What can hang from each mark:
ripi: kofabo nekat
nedi: konu
bebides: veken
veken: bebides fudok gemusig nekat
fudok: veken zoda
nekat: ripi
gemusig: konu veken
konu: gemusig nedi

Known rows, with every way that one mark hangs from another:
(konu nedi): [-1.09  1.13 -4.02  1.41  1.09  4.88 -0.90  1.80 -3.73  1.42  0.35  0.87
  1.72  0.93  2.42 -0.35 -2.20  0.48 -4.46  5.09 -1.61]
(nedi (konu (gemusig (veken bebides (fudok zoda))))): [ 0.87  2.64 -3.25  0.46  0.53  4.99  1.28  1.79 -2.96  3.77  2.91 -1.97
  1.34  0.06  0.83 -2.50 -1.26 -2.12 -3.65  2.79 -1.92]
(ripi kofabo nekat): [ 1.21 -0.25  1.41  0.72  2.07  5.08  0.81  1.95 -4.87  4.47  4.27 -0.59
 -0.22  0.22  0.55  1.82 -2.72 -0.14 -2.99  6.25 -1.04]
(gemusig veken): [ 0.91  1.35 -3.27 -0.47  0.69  2.87  0.68  0.76 -2.14  2.30  3.36 -1.34
  1.80 -0.35  1.41  0.63 -1.70 -1.08 -4.05  4.78  0.19]
(bebides (veken gemusig nekat)): [-0.02 -0.68  1.55  1.17  0.41  4.24  0.13 -0.62 -3.19  5.41  2.87 -1.88
  1.74 -1.72  0.83  1.43 -1.73  0.07 -4.28  5.91  0.77]
(veken bebides): [ 1.34  0.91 -0.65 -0.26  1.51  5.57 -0.45  1.42 -4.47  1.72  0.13 -1.72
  1.43 -0.94  1.78 -1.09  0.50 -1.51 -4.04  4.90 -2.08]
(konu (gemusig (veken bebides)) nedi): [-2.90  2.55 -4.77 -0.57 -0.34  4.26  1.06  2.26 -4.76  4.77  4.16 -0.65
  2.05  1.80  2.64 -1.79 -3.83  0.06 -5.75  4.41 -0.69]
(gemusig konu (veken bebides (nekat (ripi kofabo)))): [-0.28  0.54 -0.07 -2.82  1.06  4.75  2.13 -1.25 -3.13  3.72  3.65 -4.92
  1.25 -0.40  1.48 -0.87 -0.08 -3.38 -4.39  6.42  0.87]
(gemusig konu): [ 0.66  1.02  0.11  0.92  1.77  5.58  0.46  0.65 -2.48  0.82  2.19 -1.30
  0.22 -1.55  1.59 -0.42 -0.82 -2.05 -3.37  4.73 -1.73]
(gemusig (konu nedi)): [-0.77  1.00 -1.82  1.08  1.47  5.76  0.34  0.78 -2.77  1.19  1.63 -0.59
  0.72 -0.44  2.19 -1.03 -1.78 -1.32 -4.01  4.74 -1.98]
(nedi (konu (gemusig (veken bebides (fudok zoda) nekat)))): [ 0.32  2.15 -2.76  0.30  0.53  4.97  1.01  1.18 -3.10  4.56  3.00 -2.29
  1.28  0.64  0.97 -2.27 -0.82 -2.28 -3.64  3.30 -1.57]
(veken fudok): [ 0.57  1.17 -0.85  0.95  1.56  4.80 -1.57 -0.61 -3.60  2.18  0.42 -0.54
  1.59 -0.30  2.73  0.31  0.79 -1.77 -1.87  6.51 -2.99]
(gemusig (konu nedi) (veken (fudok zoda) nekat)): [-2.18  0.22 -2.66 -0.58  0.43  4.03  1.17 -2.42 -1.73  4.56  3.04 -2.64
  2.16  2.48  2.61 -1.47 -0.22 -2.86 -3.23  6.03 -0.69]
(nedi (konu (gemusig (veken bebides nekat)))): [ 0.49  2.04 -2.84  0.15  0.86  4.89  0.98  1.60 -3.33  4.15  3.50 -2.14
  0.77 -0.42  1.03 -1.76 -1.69 -1.77 -4.32  3.23 -1.15]
(nekat (ripi kofabo)): [ 0.74  2.10 -0.95 -0.56  1.19  5.27  0.05  1.43 -4.63  0.45  1.04 -1.47
  1.20 -0.62  0.48  1.01 -0.86 -0.66 -3.79  6.89  0.40]
(fudok (veken bebides)): [ 1.69  1.09 -1.29  0.57  1.37  5.49 -1.04  0.56 -3.88  1.02  1.17 -2.81
  1.74  0.37  0.84 -1.19 -0.26 -1.56 -2.34  4.56 -0.16]
(gemusig konu (veken bebides)): [ 0.87  1.00 -1.22 -1.72  1.00  4.56  2.20  0.03 -2.05  2.56  3.49 -3.63
  1.23 -1.58  1.64 -1.43 -0.90 -3.11 -4.25  4.39 -0.61]
(nekat ripi): [ 0.39  2.63 -2.25 -0.45  0.91  5.10 -1.15  1.97 -3.95 -0.53  0.16 -1.23
  2.06 -1.25  1.19  0.68 -0.61 -0.84 -3.47  6.78 -0.17]
(bebides veken): [ 1.97  0.20 -1.51  1.23  0.62  4.56  0.40  1.45 -2.85  2.69  2.46 -1.04
  2.38 -2.71  0.60  1.58 -1.78  0.05 -3.42  4.08 -0.90]
(veken bebides fudok (gemusig konu)): [-0.73  0.91  3.70 -0.64  1.54  6.38  0.09 -2.26 -3.91  4.86  0.36 -3.33
  0.45 -1.35  2.90 -2.66  0.87 -3.28 -3.62  7.22 -2.20]

Rows:
[-1.34  0.88 -0.10 -0.58  1.28  4.87 -2.41 -2.28 -4.62  3.13 -0.04 -2.05
  2.15  0.89  2.92  1.05  2.21 -2.19 -1.88  9.18 -1.26]	(veken fudok (nekat ripi))
[-3.20 -0.43  3.35 -0.26  0.88  6.09 -0.14 -3.60 -4.17  6.98 -0.13 -3.62
  1.42  2.91  2.98 -3.65  2.20 -3.30 -3.75  7.91 -1.22]	(veken bebides (fudok zoda) (gemusig (konu nedi)) nekat)
[-2.10  0.27 -2.41 -0.98  0.88  4.11  0.85 -2.77 -2.19  4.57  3.37 -2.69
  1.69  1.17  3.25 -0.64 -0.77 -2.70 -3.48  6.55 -0.81]	(gemusig (konu nedi) (veken fudok nekat))
[-3.54  0.84  1.73 -0.17  0.90  5.32 -0.57 -1.59 -3.85  4.04  1.40 -2.43
  0.51  0.48  2.13 -0.60 -1.13 -1.20 -5.28  8.58  1.68]	(veken (gemusig (konu nedi)) (nekat ripi))
[-3.24 -0.46  3.64 -0.74  1.52  6.21 -0.66 -4.11 -4.81  6.91  0.26 -3.53
  0.70  1.10  3.86 -2.57  1.42 -3.13 -4.13  8.66 -1.38]	(veken bebides fudok (gemusig (konu nedi)) nekat)
[-2.31 -0.02  3.07  1.25  0.72  4.17 -1.37 -3.21 -3.33  6.15  0.72 -1.70
  1.31  3.06  2.27 -0.95  1.77 -1.95 -2.96  8.11 -0.27]	(veken (fudok zoda) gemusig nekat)
[-0.83  0.93  1.46  0.28  0.26  5.68 -0.14 -1.00 -3.07  2.95  1.10 -4.75
  2.13  3.25 -0.31 -3.23  1.12 -2.58 -2.81  5.80  2.47]	(fudok (veken bebides (gemusig konu) (nekat ripi)) zoda)
[-0.18  0.31 -1.28 -1.87  0.83  3.53 -0.08 -2.09 -3.54  4.95  2.25 -3.32
  2.35  0.73  2.75 -0.35  1.10 -2.70 -3.31  6.76 -0.80]	(gemusig (veken bebides fudok nekat))
[-3.88  2.35 -4.42 -1.26 -0.44  4.43  0.62  1.55 -5.33  5.16  3.92 -1.37
  2.39  2.43  2.68 -1.55 -3.10 -0.14 -5.72  5.70  0.19]	(konu (gemusig (veken bebides (nekat ripi))) nedi)
[-1.02  0.64  0.33 -1.38  0.83  5.84 -1.61 -1.75 -5.12  3.76 -1.44 -3.65
  3.17  2.60  2.31 -1.80  4.30 -3.23 -2.09  8.18 -1.68]	(veken bebides (fudok zoda) (nekat ripi))
[-0.53  0.78  1.38  0.34  0.29  5.22 -0.18 -0.84 -3.86  3.50  1.04 -4.29
  2.10  4.01 -0.66 -2.63  0.96 -1.77 -3.07  6.00  2.88]	(fudok (veken bebides gemusig (nekat (ripi kofabo))) zoda)
[-2.07  1.11  1.56  0.99  1.21  5.49 -0.32 -2.32 -3.04  4.31  0.99 -1.17
  0.44 -0.41  3.11 -1.44 -1.15 -1.90 -3.60  7.43 -1.64]	(veken fudok (gemusig (konu nedi)))
[ 0.95  0.94 -0.34 -0.04  1.04  5.72 -0.65 -0.16 -4.06  2.90 -1.06 -2.02
  2.66  1.39  2.03 -2.38  2.81 -2.83 -2.04  5.53 -3.42]	(veken bebides (fudok zoda))
[ 0.89  2.72 -3.47  0.78  0.72  4.66  1.10  2.26 -2.77  3.21  3.70 -1.32
  0.65 -0.92  0.69 -1.34 -2.60 -1.37 -4.18  2.87 -1.26]	(nedi (konu (gemusig veken)))
[-1.24  0.25  0.96  1.14  0.44  5.47  0.00 -1.20 -2.99  3.87  1.33 -3.85
  1.93  4.19  0.17 -3.66  0.47 -2.13 -3.19  4.93  1.71]	(fudok (veken bebides (gemusig (konu nedi)) nekat) zoda)
[-1.86  0.19 -2.88 -0.80  0.78  3.91  1.31 -1.28 -2.00  3.74  3.88 -2.45
  1.34  0.79  2.45 -0.54 -1.86 -1.98 -4.61  5.49  0.28]	(gemusig (konu nedi) (veken nekat))
[-0.49  0.96 -1.99 -2.29  0.23  3.83  0.09 -1.43 -3.41  4.17  1.45 -3.85
  3.30  1.76  1.85 -0.93  1.82 -2.85 -3.09  7.04 -0.04]	(gemusig (veken bebides (fudok zoda) (nekat ripi)))
[ 0.53 -0.01 -0.98  0.25  0.40  4.69 -0.32  0.31 -3.59  3.27  2.17 -2.13
  2.76 -1.89  0.71  2.02 -0.79 -0.25 -3.40  6.00  0.23]	(bebides (veken (nekat ripi)))
[-4.10  2.46 -4.21 -1.38 -0.38  4.49  0.29  0.62 -5.35  5.81  3.57 -1.58
  2.63  2.64  3.31 -1.53 -2.35 -0.70 -5.02  6.37 -0.60]	(konu (gemusig (veken bebides fudok (nekat ripi))) nedi)
[-0.37  0.47 -2.03 -0.47  0.41  2.78  0.03 -1.71 -2.19  4.48  2.77 -2.17
  2.62  2.22  1.96  0.11  0.80 -2.18 -2.73  6.29 -0.18]	(gemusig (veken (fudok zoda) nekat))
[-3.08  2.73 -5.08  0.19 -0.35  3.80  0.89  2.31 -4.18  4.44  4.70  0.15
  1.90  1.97  2.52 -1.02 -4.48  0.51 -5.46  4.41 -0.39]	(konu (gemusig veken) nedi)
[-0.23  0.22 -1.49 -1.52  0.45  3.53  0.29 -1.62 -3.02  4.96  1.94 -3.27
  2.84  2.15  2.11 -1.03  1.67 -2.86 -3.03  6.21 -0.64]	(gemusig (veken bebides (fudok zoda) nekat))
